Every row comes from one small tree of marks. The marks that hang from a mark follow it in brackets, in the order of their numbers. Every link used is in the known rows. Which tree was each row made from?
Known rows
q82[q617[q290[q232[q655[q842]]]] q776]: | -0.821 |  0.921 | -0.390 | -0.303 | -1.133 |  5.455 |  0.525 | -1.361 |  3.535 | -4.664 |  0.176 |  0.954 | -0.771 |  3.504 | -1.251 |  0.501 |  1.023 |  2.053 |  1.192 | -1.015 |  1.679 |
q776[q290[q232]]: | -0.241 | -1.571 | -0.182 | -0.755 |  0.497 | -1.192 |  0.843 |  0.023 | -0.709 |  1.247 | -0.226 |  2.269 |  1.203 | -0.656 |  0.157 |  0.952 | -1.510 | -1.111 |  0.337 |  2.061 |  0.412 |
q617[q82 q290]: | -1.535 | -0.256 | -0.831 |  0.318 |  0.582 |  1.307 | -0.908 |  0.785 | -2.335 |  2.802 | -3.004 |  0.636 |  1.024 | -2.472 |  0.392 |  0.461 | -0.117 |  1.824 |  0.586 |  1.350 | -0.583 |
q617[q82[q776[q290]]]: | -0.825 |  0.508 |  0.343 |  0.535 | -0.227 |  3.599 |  0.592 | -0.156 |  0.744 |  1.508 | -0.021 | -0.815 |  0.945 | -1.450 | -1.290 |  0.717 | -0.242 |  1.517 |  0.055 |  1.176 |  0.536 |
q776[q82 q290]: | -0.686 | -1.357 |  1.063 |  0.438 |  0.435 |  0.586 |  0.838 | -0.036 | -0.239 | -0.623 | -2.365 | -0.997 |  1.430 | -3.989 | -0.781 |  0.867 | -0.961 | -0.129 | -0.019 |  4.584 |  0.266 |
q290[q232[q655] q617]: |  1.101 |  0.828 | -0.749 | -1.381 |  0.892 | -2.161 | -0.900 |  0.590 |  0.600 |  2.636 |  2.943 |  1.054 |  0.034 |  2.655 |  1.064 | -0.682 | -0.792 | -0.791 | -0.204 | -2.196 | -2.210 |
q776[q82]: |  0.509 | -0.470 |  1.491 | -0.119 |  0.416 |  1.603 | -0.031 | -0.174 |  0.274 | -1.061 |  0.739 | -2.404 |  1.995 | -1.702 | -0.186 | -0.092 | -0.163 |  2.338 |  0.900 |  2.367 |  1.593 |
q776[q82[q617] q290[q232[q655[q842]]]]: | -0.460 |  0.084 |  0.187 |  0.214 | -0.427 |  0.289 |  0.571 | -0.475 |  0.937 | -2.684 | -1.620 | -0.520 |  0.542 | -1.966 | -1.198 |  0.962 | -0.419 | -0.772 | -0.942 |  2.926 |  0.350 |
q290[q232 q617[q82] q776]: |  1.908 |  0.426 | -0.302 |  0.931 | -0.471 | -4.980 | -0.971 |  1.189 | -1.930 |  4.306 |  3.103 | -0.963 | -2.176 |  0.869 |  1.564 | -1.945 |  0.334 | -3.033 | -1.317 | -4.810 | -2.617 |
q82[q617 q776[q290]]: | -1.183 | -0.076 |  0.795 |  0.231 | -0.416 |  6.812 |  2.230 | -1.175 |  4.114 | -4.930 |  0.565 |  0.095 | -0.307 |  1.824 | -2.112 |  1.088 |  1.530 |  1.131 |  1.079 |  0.957 |  1.797 |
q617[q82[q776] q290[q232[q655[q842]]]]: | -0.910 |  1.498 | -1.674 |  0.015 | -0.800 |  1.223 | -1.124 | -0.077 | -0.289 |  2.439 | -2.130 |  1.045 |  0.075 | -0.300 | -0.291 |  0.380 | -1.130 |  1.654 | -0.259 | -0.523 | -0.418 |
q290[q232[q655[q842]] q776[q82]]: |  2.062 |  0.953 |  0.512 | -0.461 | -0.709 | -4.785 | -1.034 | -1.032 | -0.434 | -0.523 |  2.361 | -1.016 | -0.749 |  1.388 |  0.486 | -1.033 | -0.081 | -0.500 | -0.837 | -2.305 |  2.310 |
q290[q232 q617]: |  1.475 | -0.568 | -0.303 | -0.624 | -0.012 | -2.058 | -0.840 |  0.897 | -0.364 |  2.983 |  3.369 |  0.621 | -0.034 |  2.113 |  1.399 | -1.073 | -1.287 | -1.059 |  0.358 | -2.159 | -2.347 |
q212[q232[q655[q842]]]: | -0.934 |  0.939 |  2.327 | -1.346 |  0.947 |  3.692 | -1.461 | -0.813 |  0.703 | -0.314 |  1.011 | -2.869 |  2.506 |  2.601 | -0.164 | -0.380 | -0.284 |  2.603 |  1.216 | -0.202 |  1.990 |
q776[q82 q290[q232]]: |  0.048 | -0.993 |  0.288 |  0.441 |  0.075 | -1.172 |  0.824 |  0.216 | -0.555 |  0.608 | -1.527 | -0.444 |  1.473 | -3.399 | -0.225 |  0.712 | -1.687 | -0.919 | -0.487 |  3.407 | -0.231 |
q290[q232 q776]: |  2.066 | -0.362 |  0.304 | -0.562 |  0.095 | -4.155 |  0.142 | -0.235 | -1.135 |  0.877 |  3.536 |  0.505 | -0.316 |  2.265 |  1.354 | -1.063 |  0.443 | -0.791 |  0.389 | -3.090 |  2.189 |
q617[q82 q290[q232[q655[q842]] q776]]: | -0.366 |  0.867 | -1.399 |  0.227 | -0.331 | -3.263 | -1.564 |  0.265 | -2.797 |  3.037 | -2.137 |  1.002 | -0.905 | -0.844 |  0.831 | -0.306 | -0.076 | -0.210 | -0.770 | -1.517 | -0.294 |
q842[q655]: |  1.261 | -1.082 |  2.289 | -1.241 |  0.713 |  0.307 |  0.080 |  0.777 | -2.172 | -0.328 |  2.380 | -0.385 |  1.718 |  0.165 | -0.454 | -0.096 | -1.972 |  3.400 | -0.389 |  2.049 |  1.019 |

Which tree is each row?
|  1.497 |  1.750 | -0.757 |  0.211 |  0.386 | -5.233 | -1.041 |  0.808 | -1.030 |  4.056 |  2.667 | -0.561 | -2.051 |  1.465 |  1.179 | -1.520 |  0.771 | -2.690 | -1.781 | -4.759 | -2.651 |	q290[q232[q655] q617[q82] q776]
| -0.792 | -0.184 | -0.484 | -0.871 | -0.153 |  2.379 | -0.312 | -0.644 |  0.719 | -3.454 | -0.145 |  1.513 |  0.016 |  2.272 | -0.096 |  0.436 |  1.085 |  1.498 |  1.153 | -0.025 |  1.387 |	q82[q617[q290[q232[q655[q842]]]]]
|  0.940 | -0.197 |  1.753 |  0.622 |  0.113 | -0.236 |  0.541 | -0.528 |  0.278 | -3.034 |  1.586 | -2.482 | -0.575 |  0.051 |  0.005 | -0.814 |  2.402 |  0.410 |  0.363 | -0.710 |  2.510 |	q290[q776[q82[q617]]]
| -0.386 | -0.558 |  0.262 |  0.747 | -0.097 |  0.806 |  1.347 |  0.203 |  0.494 | -2.071 | -1.541 | -0.779 |  0.927 | -2.739 | -0.770 |  0.791 | -0.106 | -0.929 | -0.441 |  3.034 | -0.129 |	q776[q82[q617] q290[q232]]
| -0.465 | -0.060 | -0.259 | -0.466 | -0.250 |  0.738 | -0.196 | -0.705 |  0.413 | -3.642 |  0.057 |  1.163 | -1.026 |  2.475 |  0.089 |  0.009 |  1.831 |  0.524 |  0.781 | -1.200 |  1.722 |	q82[q617[q290[q232[q655[q842]] q776]]]
| -0.946 |  1.196 | -0.710 | -0.385 | -0.161 |  5.697 |  1.221 | -0.882 |  3.773 | -4.162 | -0.068 |  0.941 | -0.292 |  3.120 | -1.070 |  0.591 |  1.593 |  2.118 |  1.260 | -0.861 |  1.306 |	q82[q617[q290[q232[q655]]] q776]
| -0.037 | -0.044 | -0.143 |  0.280 |  0.519 | -2.135 |  0.184 |  0.691 |  0.006 |  1.601 | -1.822 | -0.499 |  0.301 | -2.887 | -0.149 |  0.296 | -1.597 | -2.307 | -1.489 |  2.416 | -2.949 |	q776[q82 q290[q232[q655] q617]]
|  0.376 | -0.818 | -0.634 |  0.035 |  0.295 | -3.131 | -0.360 |  0.267 | -2.118 |  0.840 | -1.850 |  0.782 | -0.309 | -0.744 |  1.534 | -0.552 | -0.155 | -0.270 |  0.532 | -0.587 |  0.325 |	q617[q290[q232 q776[q82]]]
| -0.449 | -0.459 | -0.330 | -0.056 |  0.269 |  1.122 |  0.543 | -0.110 |  0.062 | -3.022 | -0.034 |  0.980 | -0.572 |  1.845 |  0.401 | -0.074 |  2.129 |  0.380 |  1.151 | -1.061 |  1.294 |	q82[q617[q290[q232 q776]]]
|  1.920 |  0.324 |  0.583 |  0.543 | -0.292 | -2.667 |  0.445 | -0.057 | -0.311 | -1.475 |  2.665 | -1.659 | -0.527 |  0.776 |  0.811 | -1.133 |  1.392 | -0.741 | -0.125 | -2.280 |  1.809 |	q290[q232 q776[q82[q617]]]
| -0.827 | -0.463 | -0.515 | -0.457 |  0.384 |  2.749 |  0.461 |  0.026 |  0.511 | -2.825 | -0.245 |  1.326 |  0.423 |  1.585 |  0.233 |  0.403 |  1.434 |  1.392 |  1.573 |  0.103 |  1.049 |	q82[q617[q290[q232]]]
| -0.714 |  0.139 |  0.217 |  0.144 | -0.655 |  5.553 |  2.206 | -0.938 |  3.810 | -4.141 |  0.982 |  0.504 | -0.235 |  2.165 | -1.769 |  0.980 |  1.098 |  0.617 |  0.801 |  0.265 |  1.369 |	q82[q617 q776[q290[q232]]]
| -0.375 | -1.077 | -0.539 |  0.312 |  0.116 | -1.779 |  0.125 |  1.003 | -1.321 |  3.742 | -0.500 |  1.207 | -0.055 | -1.568 |  0.267 |  0.373 | -1.581 | -2.515 | -0.847 |  0.821 | -2.985 |	q776[q290[q232 q617[q82]]]
| -0.190 | -0.129 |  0.393 |  0.430 |  0.116 |  2.366 |  0.235 |  0.088 |  0.484 | -2.814 | -0.929 | -1.717 |  1.196 | -1.355 | -0.148 |  0.021 |  0.889 |  1.699 |  0.783 |  1.828 |  0.793 |	q776[q82[q617[q290[q232]]]]
| -0.123 | -1.044 | -0.325 | -0.927 | -0.077 | -2.443 | -0.442 | -0.033 | -0.272 |  1.852 | -0.151 |  2.234 | -0.510 |  0.295 |  0.061 |  0.499 | -2.059 | -2.363 | -0.681 |  0.867 | -1.959 |	q776[q290[q232[q655[q842]] q617]]
|  0.243 | -0.161 | -0.591 | -0.423 | -0.090 | -3.528 | -1.181 | -0.370 | -1.626 |  0.144 | -1.926 |  1.110 | -0.757 |  0.047 |  1.066 | -0.410 | -0.409 | -0.072 | -0.028 | -0.725 |  0.636 |	q617[q290[q232[q655[q842]] q776[q82]]]
| -0.258 |  0.202 | -1.314 |  0.755 |  0.104 | -2.755 | -0.802 |  0.935 | -3.233 |  3.674 | -2.012 |  0.727 | -0.458 | -1.639 |  1.243 | -0.440 |  0.166 | -0.316 | -0.322 | -1.512 | -0.630 |	q617[q82 q290[q232 q776]]
| -0.636 |  1.331 | -0.290 |  0.188 |  0.046 |  2.635 |  0.521 | -0.172 |  0.977 |  1.905 |  0.089 | -0.334 |  0.917 | -0.923 | -1.197 |  0.772 | -0.285 |  1.208 | -0.453 |  0.617 |  0.309 |	q617[q82[q776[q290[q232[q655]]]]]
| -0.067 | -1.614 | -0.318 | -0.321 |  0.259 | -1.971 |  0.257 |  0.642 | -0.770 |  2.499 | -0.015 |  1.933 | -0.088 | -0.404 |  0.444 |  0.393 | -1.708 | -2.524 | -0.200 |  0.933 | -2.344 |	q776[q290[q232 q617]]
|  1.454 | -0.626 |  1.634 |  0.965 | -0.078 | -2.786 | -0.647 |  0.428 | -0.667 |  0.620 |  1.688 | -2.743 | -2.042 | -0.164 |  0.845 | -1.749 |  1.008 | -1.759 | -0.409 | -1.996 | -1.474 |	q290[q617 q776[q82]]
|  0.750 |  2.182 | -1.083 | -0.320 |  0.105 | -0.484 | -0.747 |  0.726 |  1.207 |  3.927 |  2.497 | -0.201 | -0.377 |  1.654 |  0.257 | -0.684 | -0.657 | -0.450 | -1.073 | -2.775 | -3.007 |	q290[q232[q655] q617[q82[q776]]]
| -1.087 | -1.010 |  1.104 |  0.805 |  0.206 |  2.524 |  1.362 | -0.100 |  0.854 | -3.146 | -2.226 | -1.435 |  0.884 | -3.249 | -1.326 |  1.072 |  0.524 | -0.164 | -0.059 |  4.220 |  0.332 |	q776[q82[q617] q290]
| -1.519 |  0.501 | -0.797 |  0.615 | -0.133 |  3.477 | -0.308 |  0.294 | -0.397 |  1.955 | -2.772 |  0.179 |  0.469 | -1.593 | -0.338 |  0.557 | -0.171 |  2.257 |  0.567 |  0.686 | -0.383 |	q617[q82[q776] q290]
|  0.109 | -0.458 |  0.079 |  0.338 | -0.501 | -2.433 | -0.531 |  0.251 | -0.159 |  1.115 | -1.687 | -0.496 | -0.196 | -2.478 | -0.343 |  0.262 | -2.154 | -2.320 | -1.575 |  2.286 | -2.534 |	q776[q82 q290[q232[q655[q842]] q617]]
|  1.729 |  1.254 |  0.532 | -0.158 | -0.830 | -3.398 | -0.636 | -1.060 |  0.340 | -2.357 |  2.503 | -1.237 | -1.107 |  1.937 |  0.175 | -0.977 |  0.980 | -0.585 | -0.909 | -2.493 |  2.358 |	q290[q232[q655[q842]] q776[q82[q617]]]
| -0.942 | -0.228 | -0.539 |  0.836 |  0.400 | -1.045 | -0.727 |  0.605 | -2.925 |  2.615 | -2.765 |  0.129 | -0.512 | -2.184 |  0.727 | -0.149 |  0.833 |  0.444 |  0.070 | -0.339 | -0.212 |	q617[q82 q290[q776]]
| -0.402 | -0.390 | -0.566 | -0.207 | -0.250 | -2.251 | -0.658 |  0.352 | -0.836 |  3.079 | -0.567 |  1.497 | -0.473 | -0.784 | -0.186 |  0.473 | -1.867 | -2.384 | -1.263 |  0.741 | -2.524 |	q776[q290[q232[q655[q842]] q617[q82]]]
| -1.279 |  0.264 |  0.119 |  0.083 | -0.361 |  7.018 |  1.303 | -0.979 |  3.554 | -4.769 | -0.357 |  0.326 | -0.429 |  2.446 | -1.246 |  0.593 |  1.891 |  2.578 |  1.833 | -0.106 |  1.670 |	q82[q617[q290] q776]
